(in the rows, 128 means zero)
Known rows, with every step that occurs:
regi fuvuram pidel filop valep: [147 113 161 166 141 120  83 156 103 121 142 126 108 124 149 164 158 198
 112 108 135 131 148 128 142 107 124 113 117  70 113 123  88 122 178 143
 109 138  98 124 117 120 115 126]
valep filop pidel: [137 130 141 115 137 131  97 141 124 118 118 120 130 130 120 146 133 163
 125 139  98 129 111 104 123 117 125 124 144  98 121 144 143 127 163 119
 141 140 129 106 121 147 106 121]
filop pidel legidi veri valep fuvuram: [134 144 174 160 139  97 109 158 147  96 149 154 118 130 132 103 158 206
  99  87 160 119 116 113 123 105 121 134 122  81  69 103 109 131 114 114
 141 147 106 106  86 155 131 117]
fuvuram pidel legidi veri: [121 154 152 164 115  71 118 154 125 105 136 136 107 111 141 113 141 184
 112  90 130 113 142 109 148 115 121 141 119 110 115 123 142 138 144 127
 124 146 117 118  87 139 121 113]
sezo fuvuram: [136 116 138 135 127 135 129 107 141 135 146 141 143 137 130 127 145 107
 125 136 133 133 119 138 126 133 116 117 121 133 131 107 124 126 118 134
 121 131 107 128 119 137 117 129]
veri valep fuvuram regi: [132 128 159 164 161 141 111 139 124 123 142 129 137 139 127 118 152 149
 109 112 166 150 170 136  82 118 120  99 116 111  76 105  96 128  95 127
  92 160 116 109 138 133 140 134]
pidel legidi veri valep: [113 130 156 166 140  92 118 143 136 104 152 151 113 128 119 104 137 170
 109  98 130 115 120  93 135 123 128 160 132 111  83 110 114 133 112 117
 136 137 127 133  83 145 127 126]
veri legidi filop: [129 134 125 151 134 138  88 133 146 121 128 161 118 134 126 115 119 123
 133 136 118 124 149 149 108 123 105 139 121 124 153 124  76 139 130 127
 139 132 146 124 114 118 124 127]
sezo fuvuram valep filop pidel: [171 125 160 140 152 142  97 118 127 123 157 131 152 138 117 149 176 170
 118 122 112 150 108 115 111 115 113 120 131  96 121 119 123 124 181 132
 148 152 121 119 112 176  98 122]
fuvuram valep filop pidel: [160 138 149 130 157 135  89 139 116 116 141 125 140 134 113 148 161 188
 121 116 105 141 116 108 114 110 122 134 140  93 112 143 132 129 191 130
 155 150 142 119 125 168 107 120]
regi fuvuram pidel legidi veri: [132 132 158 182 122  77 110 166 126 105 146 143  95 122 131 114 135 203
 104  78 130 114 131 117 148 109 111 137 119  93 110 119 141 137 139 137
 121 136  84 119 101 137 121 118]
pidel filop valep fuvuram: [141 132 161 153 145 129 102 132 107 127 141 141 116 121 136 152 153 168
 117 127 149 130 154 124 115 126 139 112 107  73 110 118  83 119 164 134
 111 140 113 127 129 126 137 129]
sosek filop pidel fuvuram: [131 134 146 152 153 130 116 147 121 118 141 137 125 123 157 107 139 113
 123 156 142 125 105 167 134 115 119 101 126  70 117 123 138 120 139 102
 131 169 134 113 132 140 124 130]
filop valep fuvuram pidel legidi veri: [132 161 171 182 115  76 115 152 126 102 145 144  97 114 146 110 160 230
 101  77 154 123 151 127 138 103 134 122  97  77 100 107 113 129 157 128
 111 147  98 116 110 127 136 114]
filop valep fuvuram: [141 133 151 145 130 134 123 126 128 131 137 137 118 126 129 128 151 176
 116 109 154 137 140 141 113 113 140 105 105  96 111 111 103 122 141 127
 114 130 108 130 150 123 143 132]
fuvuram pidel filop valep: [137 137 154 150 134 115  91 147 102 116 136 123 122 117 159 162 155 178
 123 124 133 129 158 128 141 117 132 121 125  89 114 131  88 123 178 131
 111 151 131 122 106 118 112 118]
veri legidi: [127 130 120 120 120 133 123 137 131 118 126 153 126 135 139 134 129 134
 133 121 135 133 138 124 116 129 109 133 129 121 154 122  87 139 130 127
 130 125 130 124 113 117 130 127]
filop valep fuvuram pidel legidi: [144 159 159 153 113  82 113 149 122 111 138 138 109 114 151 107 170 233
  99  92 162 132 169 150 126  98 132  94 101  84 113 106 114 127 145 129
 106 131 105 111 130 112 140 123]
regi fuvuram valep filop pidel legidi: [171 124 160 141 160 115  78 155 120 108 157 137 120 141 103 124 168 252
  97  85 106 136 110 105 126 102 119 124 124  66 122 130 141 131 189 130
 163 136 108 117 117 163 114 131]
filop valep fuvuram pidel: [140 150 156 158 114 120 116 144 123 118 134 128 122 115 152 133 170 193
 110 105 160 137 165 158 119  97 132  95 109  93 106 115 104 121 151 136
 102 137 103 117 147 117 134 119]
legidi filop pidel fuvuram regi: [134 147 164 171 171 132  73 137 157 125 133 125 123 143 130  96 130 119
 116 148 136 136 127 163 123 123 118  97 122  69 115 128 101 129 129 107
 115 174 145  98 127 134 115 122]
legidi pidel filop valep: [140 130 150 158 162 103  80 148 112 115 135 138 117 119 126 154 150 158
 120 108 144 122 138 118 141 132 124 144 126 106 125 120  85 122 163 136
 118 141 136 131  98 102 109 129]
sezo fuvuram valep filop: [159 122 156 156 153 138 103 105 108 132 162 136 150 139 106 142 162 143
 125 123 102 146 132  97 101 127 116 125 126 118 124 114 124 128 170 145
 135 147 124 139 124 168 106 136]
valep fuvuram: [134 140 136 144 124 136 129 129 127 130 130 137 123 119 128 122 138 139
 119 122 146 126 148 142 103 122 130 107 110 114 121 113 124 127 121 137
 118 130 110 123 144 129 142 131]
pidel filop: [132 127 137 135 148 121 109 135 107 124 129 129 122 126 131 155 127 127
 131 138 125 120 140 102 130 142 128 131 125 110 129 133 113 127 148 133
 128 139 135 129 103 129 123 126]
legidi veri pidel filop: [126 125 154 162 153 106  90 124 100 112 126 138 117 122 110 159 125 123
 127 134 122 105 120  86 141 140 116 169 132 114  80 121 104 133 137 125
 130 157 119 119  94 144 105 110]
legidi pidel fuvuram valep: [161 165 153 169 154 106  97 146 130 123 152 148 131 126 110 111 170 118
 114  91 156 130 137 142 126 127 115 124 122 104 129 104 109 130 146 140
 127 141 145 142 122 130 128 133]
filop pidel legidi: [132 136 139 109 130  91 117 142 144 109 131 130 122 135 144 109 143 197
 108 115 141 122 109 134 150 116 123 124 130 101 127 127 139 130 138 111
 149 126 124 106  99 132 123 118]
sosek filop valep fuvuram pidel legidi: [140 149 159 189 136  80 106 155 101 110 148 142 104 104 172 101 163 228
 104  99 156 129 170 174 119  90 128  90  99  81 112 106 133 123 158 120
 106 160 110 113 145 115 136 132]
sosek filop pidel legidi veri: [121 128 151 172 158  83 113 153 124  99 138 142 109 121 154 105 126 183
 117 106 129 111  96 127 151 109 117 147 126  89 109 125 161 127 154  97
 148 168 121 108  98 161 111 114]
valep filop: [127 125 131 135 135 129 109 135 107 127 123 129 128 125 102 142 125 128
 133 145  96 130 135  86 111 124 127 131 133 116 129 135 145 128 153 131
 126 136 135 126 129 137 117 132]

Rows:
[147 119 147 162 134 124  86 162 102 118 139 126 114 119 148 159 142 165
 117 116 131 124 155 123 132 119 113 110 122  87 123 132 113 129 156 152
 112 139 101 117 111 126 114 130]
regi fuvuram pidel filop
[138 133 141 141 143 133  82 132 159 116 125 127 126 132 133 113 125 153
 126 138 119 121 110 166 133 113 121 125 130 115 116 135 116 128 146 120
 150 142 140 109 115 137 111 117]
legidi filop pidel
[130 140 138 160 140  90  91 130 145 122 138 146 112 125 119  83 119 161
 117 129 115 118 137 143 133 120 123 128 118 118 134 124 132 133 129 123
 146 129 143 123 112 124 123 131]
pidel legidi filop
[162 156 161 138 145 132 107 136 135 119 147 130 136 133 134 117 172 154
 117 117 149 140 109 152 135 119 125 113 127  69 113 120 104 128 156 121
 149 147 140 125 122 158 131 124]
filop pidel fuvuram valep
[156 150 164 157 154 125  87 113  96 122 144 140 136 130  80 129 172 132
 117 135 115 134 135 102 108 119 114 130 133  89  94 117 109 131 154 132
 135 160 139 131 144 150 116 132]
veri pidel fuvuram valep filop
[165 113 150 167 156 145  96 138 103 127 156 136 124 138  90 145 154 181
 121  99  98 143 131  99 101 112 121 130 124  92 121 129 134 129 177 150
 140 138 111 139 143 161 119 144]
regi fuvuram valep filop
[137 158 162 189 127  89  72 161 142 102 145 148 120 114 141  78 166 192
  98 105 143 127 184 166 102  91 114 104 110 106  88 104 101 134 110 136
 122 149 124 112 114 121 128 128]
veri valep fuvuram pidel legidi filop
[139 136 131 136 138 138  82 141 159 109 123 149 125 143 141 118 126 152
 130 136 127 119 122 164 124 112 102 133 129 105 144 132  75 136 146 118
 155 139 144 105 104 127 112 117]
veri legidi filop pidel
[134 137 146 155 149 135 122 128 120 128 131 123 128 133 124 124 135 137
 112 118 159 145 165 137  93 128 125  95 102 111 116 115 122 131 111 131
  94 155 113 105 148 128 140 127]
valep fuvuram regi
[139 137 174 184 150 111  90 123  98 112 139 149 108 120 113 158 147 171
 116 121 151 111 133 106 129 126 125 151 108  82  60 104  76 124 152 123
 121 163 100 122 115 136 120 114]
legidi veri pidel filop valep fuvuram
[154 137 146 147 153 135 103 131 103 127 141 128 136 135 101 143 147 164
 125 117  96 140 142  95 103 120 129 135 131 115 123 136 134 129 181 139
 141 143 142 137 134 159 118 133]
fuvuram valep filop
[132 119 148 182 152 135 117 133 108 126 141 146 114 117 150 119 146 168
 122 124 151 136 144 166 106 104 133 102  97  88 104 112 120 114 148 119
 113 158 110 127 164 134 140 137]
sosek filop valep fuvuram
[132 149 151 172 165 103 103 147 129 126 137 134 123 136 112 110 143  93
 110 115 162 132 151 136 118 137 111 106 124 103 130 108 113 132 113 133
  85 159 135 114 123 104 123 129]
legidi pidel fuvuram regi
[147 122 163 158 132 118  94 128 111 122 151 129 133 123 163 160 174 161
 118 129 143 132 149 137 140 125 120 107 118  89 121 111  80 120 170 137
 102 152 114 123  99 127 102 116]
sezo fuvuram pidel filop valep
[133 151 141 158 134 101 107 153 136 122 137 147 121 120 111 107 144  90
 116 118 150 120 132 142 136 130 111 115 127 109 137 109 124 128 121 135
 114 133 131 127 118 106 128 132]
legidi pidel fuvuram
[141 152 144 154 107 120 120 148 118 115 125 129 126 112 153 126 152 156
 116 114 154 130 168 158 108 107 119  91 109 109 116 117 126 130 131 142
 110 140 107 110 142 121 133 122]
valep fuvuram pidel
[148 147 150 163 150 113  78 159 114 109 138 169 110 122 132 156 163 172
 113  99 170 123 167 129 105 122 100 125 103  84 144 102  48 127 161 138
 113 138 119 118 105  97 128 126]
veri legidi pidel filop valep fuvuram
[132 138 152 164 144  95  87 122 150 123 147 146 107 133 122  90 135 200
 113 117 121 125 132 147 143 111 130 133 115 105 120 120 107 125 147 116
 138 133 138 130 114 115 124 129]
pidel legidi filop valep
[141 128 170 165 180 129  98 132 104 129 137 127 116 130 134 153 150 173
 112 121 160 142 171 118 104 132 131  98  97  68 105 115  83 123 160 126
  86 165 116 110 132 123 134 126]
pidel filop valep fuvuram regi
[153 155 157 156 146 130 116 128 126 130 155 137 131 132 117 112 159 125
 120 117 141 139 133 134 123 126 129 118 117  87 121 115 105 130 147 131
 134 144 139 141 132 148 139 134]
pidel fuvuram valep
[130 140 157 153 157 119 106 116 116 129 131 127 130 141 107 113 147 103
 109 145 155 141 138 132 124 135 110 111 125  96  89 109 102 135  93 114
  96 166 124 106 142 120 122 127]
veri pidel fuvuram regi
[142 146 154 160 119 128 106 159 125 112 139 133 134 117 149 125 167 160
 113 112 161 137 175 152  96  98 122 101 122 112  81 107 103 130 112 143
 107 139 112 113 131 126 135 126]
veri valep fuvuram pidel
[137 142 144 143 131 113  96 154 101 120 123 119 126 110 156 158 142 140
 129 130 131 119 162 122 135 124 118 121 126 106 128 134 114 129 163 139
 114 149 133 117 101 123 113 115]
fuvuram pidel filop
[170 118 156 145 160 148  82 149 118 119 149 127 130 143 106 150 165 207
 112  96 105 141 106 115 114 105 120 125 135  74 109 135 131 126 188 135
 154 139 108 123 132 170 109 130]
regi fuvuram valep filop pidel
[132 142 163 144 168 130  88 148 119 127 129 117 127 143 113 129 139 132
 113 153 124 144 132  96 113 126 119  94 133  53 119 131 128 129 150 108
 106 174 134  98 129 143 113 125]
valep filop pidel fuvuram regi
[125 111 140 165 155 128 118 127 107 126 141 136 117 123 151 125 139 150
 128 131 127 133 124 158 132 112 135 125 123 107 112 126 123 117 156 109
 122 159 130 131 146 128 126 131]
sosek filop valep
[148 139 171 183 184 108  75 150 105 120 139 131 117 127 125 152 156 172
 105  96 177 136 178 129 108 131 119 107 103  84 111 108  83 122 158 136
  79 167 120 109 122 106 123 125]
legidi pidel filop valep fuvuram regi
[122 119 159 173 167  91 102 163 124  93 157 150 116 120 156 102 146 187
 112 101 133 114 100 128 142 105 119 152 137  92  71 116 131 130 133  96
 148 172 127 115  87 162 111 115]
sosek filop pidel legidi veri valep
[114 123 154 168 141 133 121 140 130 113 145 142 123 128 122 127 134 126
 129 109 126 121 121 102 123 122 128 162 141 127  73 117 102 130 113 123
 128 146 125 136 100 153 123 120]
legidi veri valep
[129 141 151 136 135  86 123 147 142 101 130 140 111 128 133 112 132 191
 112 100 135 115  93 105 160 122 124 149 130  95 110 127 139 131 146 107
 150 138 119 109  80 151 117 112]
filop pidel legidi veri
[130 112 148 147 155 135 130 105 131 138 146 124 144 149 133 127 141 111
 118 130 146 149 140 138 110 140 115 104 116 127 126 106 117 127 116 125
  94 155 113 112 124 137 116 126]
sezo fuvuram regi
[138 150 147 151 136 134  77 147 168 115 129 163 119 139 138 103 140 119
 124 148 139 125 120 165 124 118 101 115 122  72 148 119  64 134 134 111
 147 147 143 110 110 126 125 125]
veri legidi filop pidel fuvuram
[129 140 159 172 116  73 120 133 134 110 151 145 122 122 143 111 149 163
 108 102 137 118 130 119 147 122 108 130 116 117 118 102 134 137 137 133
 112 150 100 115  79 145 110 114]
sezo fuvuram pidel legidi veri
[162 144 156 128 158  98  92 144 119 109 148 130 131 131 110 123 162 233
 106  97 109 133 116  96 127 111 126 134 129  84 121 134 142 133 191 125
 163 143 139 117 107 162 110 122]
fuvuram valep filop pidel legidi
[143 152 152 159 124 115  97 156  96 115 128 129 122 100 151 153 148 152
 117 125 146 124 181 130 108 120 121  97 109  90 120 121 112 130 155 149
 108 152 109 110 116 126 126 123]
valep fuvuram pidel filop
